Each row comes from the steps of one walk. Every step used is in the known rows, and no mark comes twice. Write the walk behind each row, first mark first.
Known rows:
gimo/kipa/figab/fezav/zufu/pevi/nemal: [ -8   4  -9 -14  -5  16  27 -31   1 -16   1  27  11   2  23  19 -32  28
  10   3  -7]
pevi/nemal/pepod/gimo/kipa/figab/fezav: [  5   8 -11 -11  15  -4  -7  17  -1 -14  -8   6  12 -21  12  33   6  10
   7   0   4]
gimo/pevi/nemal/pepod: [ 25   8 -15  23   4  -6   1   2   2  -2 -10   6  27   7  10  10  16   3
  21  11  -5]
gimo/pevi/nemal: [ 16   8 -16  25 -16  -4   1 -15   0  -4  -4  14  26   9   9  -2  17   9
  26   8   0]
kipa/gimo/pevi: [ 11   4 -12   9 -16  11  14  27   7  -4   6  24  38 -17  -6   4  22  26
  23   6  11]
pepod/gimo/pevi/zufu: [  1   0 -19   2  -6   4  -1   7  -5  11   6  27  32   5  -3  -3  43  -7
  14   4  10]
pevi/nemal: [  6  17 -11  26 -11  -9 -13  -6  -5   5  -1   1  20   3  14   3  23  13
  30   8  -7]
nemal/pevi/zufu: [ 13   7 -16  -1  19  10 -21   5  -4  13   6  17  38   1   2   0  11   7
   7  16 -15]
kipa/gimo/pevi/zufu: [  8   0 -15   8 -12  13  18  14   2   1   2  23  46  -5 -15  13  31  15
  25   4  11]
pevi/nemal/pepod/gimo: [  7  12 -10  17  14 -15 -21  19  -6   8  -8  -7  17  -9  12  19  33  -1
  20   6  -5]
fezav/zufu/pevi/nemal/pepod/gimo: [-11   3  -4  14  14  -1   5 -18  -9  15  -7   3  13  12  24  17   1   3
  20   9 -22]
gimo/kipa: [ 19  13 -14  -4  -6   8   4  21  10   5  26  31  25  -2  13  -7  22   9
  11   9   5]
figab/fezav: [ -3  15 -16  -8 -11  13  -5   2  -9   6   7  24  16  -4  13 -12  -3  30
   6  -1 -12]
zufu/pevi/nemal: [  2  17  -6  23 -16   0   4 -37  -2   0   1  12   8   7  22   1   9  21
  25  20 -18]
fezav/zufu/pevi/nemal/pepod/figab/kipa/gimo: [-21  -4   0   3  13  11  26  -6  -3  10  -8   4   7   3  19  35 -20   9
  13  22  -7]
pepod/gimo: [ -5  10 -13   4  -4   0 -17  29  -3  16  14  17  19 -12   9  -8  40   8
  13   5   3]
kipa/gimo/pevi/nemal/pepod/fezav/zufu: [  4  -4  -1  13  10   0  19   9   1   1 -13  -4  32  -2   1  19   4   4
  26   1   5]
figab/fezav/zufu/pevi/nemal/pepod: [-11   7  -7   0   7  10  13 -37 -15   6 -11  10   9  15  26  13 -35  22
   9   3 -31]
figab/kipa/gimo: [ -6   4 -12  -3 -12  14   5  40   2   3  16  24  21 -28  -1  13   7  32
  11  16   8]
fezav/pepod/figab/gimo: [-12   4 -17  23   4  16   8  17 -13  18  11  12  19  -4   0   2   2  22
  11  -3   6]
figab/gimo/kipa: [ 13   3 -17  -5 -16  13   3  19   5  -3  35  39  29 -18  -1  10  12  24
   8   4   6]

Which walk is each row?
[ -3  15  -3   0   6   4  10 -30  -5   2 -12   6  -4   6  30  14  -9  12
   6  19 -15]	zufu/pevi/nemal/pepod/figab/fezav
[ 13   9 -16  -7   1  12  12  33  16  -4  18  29  24 -16   9   6  17  22
  12   9  10]	gimo/kipa/figab
[  8   8  -5   0  11   0   9  -2  10 -12  -1  12   6 -15  19  30  12  12
  12  18  -2]	zufu/pevi/nemal/pepod/gimo/kipa/figab
[  0   7  -3  18  25 -10  -1  -1  -5  19 -10 -15  16  13  20   7   5  -6
  22   4 -13]	pevi/nemal/pepod/fezav/zufu
[-11   4  -2  15  18   3  17 -21  -5  20 -10   1   8  22  30  16  -7  -1
  17  17 -19]	fezav/zufu/pevi/nemal/pepod/figab
[ 12  16  -5  20   4  -2   4 -21   0   3  -5   5   9   4  24  13   8  15
  19  20 -22]	zufu/pevi/nemal/pepod
[ -4   5 -20   9  12  12   7  34  -2   3  12  17  22 -15   2   6  12  18
  11  -8  13]	fezav/pepod/gimo/kipa/figab
[  5   5 -14  14 -14 -10 -11  -2  -4  -2  -1  14  22  -1   8   1  33  -1
  21   5   8]	pepod/gimo/pevi/nemal
[-18  -1  -4   5  17   7  21 -18  -6  16  -6   7   1  18  30  20 -23   1
   8  24 -15]	fezav/zufu/pevi/nemal/pepod/figab/kipa
[  1  -1 -12   4  13   3  14 -14  -9   4 -20   6  18  20  19  14 -16  -4
   9   3  -4]	gimo/pevi/nemal/pepod/figab/fezav/zufu
[-13  -3  -4  13  10   7  17 -21  -8  13  -3   7  11  11  19  28 -14   9
  14  13 -16]	fezav/zufu/pevi/nemal/pepod/figab/gimo
[-12  12 -10 -14  -2  14   1   8  -6  15   3  20   7  -1  20 -12   5  12
   0   7   3]	pepod/figab/fezav
[ 11   6 -12   3   6   0   7  -8  -4  -3 -17   8  14   7  16  11  -2   0
   7   8   2]	gimo/pevi/nemal/pepod/figab/fezav
[ 10   5  -4   1   2   4  16 -18   6  -6  10  18   6  -4  19  30   2   7
   7  22  -2]	zufu/pevi/nemal/pepod/figab/gimo/kipa
[  8  -5 -23   8 -18  14   9  -5  -5   2  15  36  40   0 -16  11  17  16
  14   2   2]	figab/gimo/pevi/zufu
[  0   3  -9 -15  14  15  27 -17   3 -13  -4  20  11  -1  23  30 -33  23
   6   5 -11]	gimo/kipa/figab/fezav/zufu/pevi/nemal/pepod
[-12   5  -5 -15  25  18  19  -1  -6  22  -5  14   4  10  29   6 -20   9
  -6  11 -17]	nemal/pepod/figab/fezav/zufu/pevi
[ -5   0 -11 -11  21  -1   0  11  -5  -6 -11   3  17  -9  15  36  -8   6
  10  -6  -1]	pevi/nemal/pepod/gimo/kipa/figab/fezav/zufu
[ -3 -11 -11  10  15   6  18   7   2  -6  -7   7  25 -12  -3  29 -13  20
  16  -2   1]	kipa/figab/gimo/pevi/nemal/pepod/fezav/zufu
[-27   5  -3  -4  -3  11  16 -41 -13  11  -9  12   0  20  32   2 -23   9
   8   9 -12]	pepod/figab/fezav/zufu/pevi/nemal
[-17   6   4  11   2   1  16 -41  -5  18   2   3   5  22  28 -13  -7   3
  21  11 -16]	pepod/fezav/zufu/pevi/nemal
[  8  14  -7  18  19  -9  -7  16  -1  13 -12 -10  13   3  19  17  25  -6
  19  15  -2]	pevi/nemal/pepod/figab
[-16   3  -7  -9  -3  14  10  43   4  11  12  19  12 -22   7  11  13  15
   5  22  20]	pepod/figab/kipa/gimo
[ -6 -10  -5  -1  10   5  21  15   1  -1  -4   7  20  -6   3  23 -17   7
  12  12   8]	figab/kipa/gimo/pevi/nemal/pepod/fezav/zufu
[-22   8 -20   2   8  18   2  20 -15   1  -6  14  14 -21   2   4 -11  41
   6 -14   0]	kipa/figab/fezav/pepod/gimo
[  1   7  -4  12   3   2   8 -18  -1   2   0   9   5  -4  17  26   4  13
  13  21 -10]	zufu/pevi/nemal/pepod/figab/gimo
[ 0  9 -9  8 17 -5 -4 20 -1  9 -7 -3  5 -2 20 22 10 -4  9 23  2]	pevi/nemal/pepod/figab/kipa
[  4  -9 -10  13   6   0  10 -10  -5   2   2   9  25   3   1  17  -9   6
  16  -1  -4]	figab/gimo/pevi/nemal/pepod/fezav/zufu
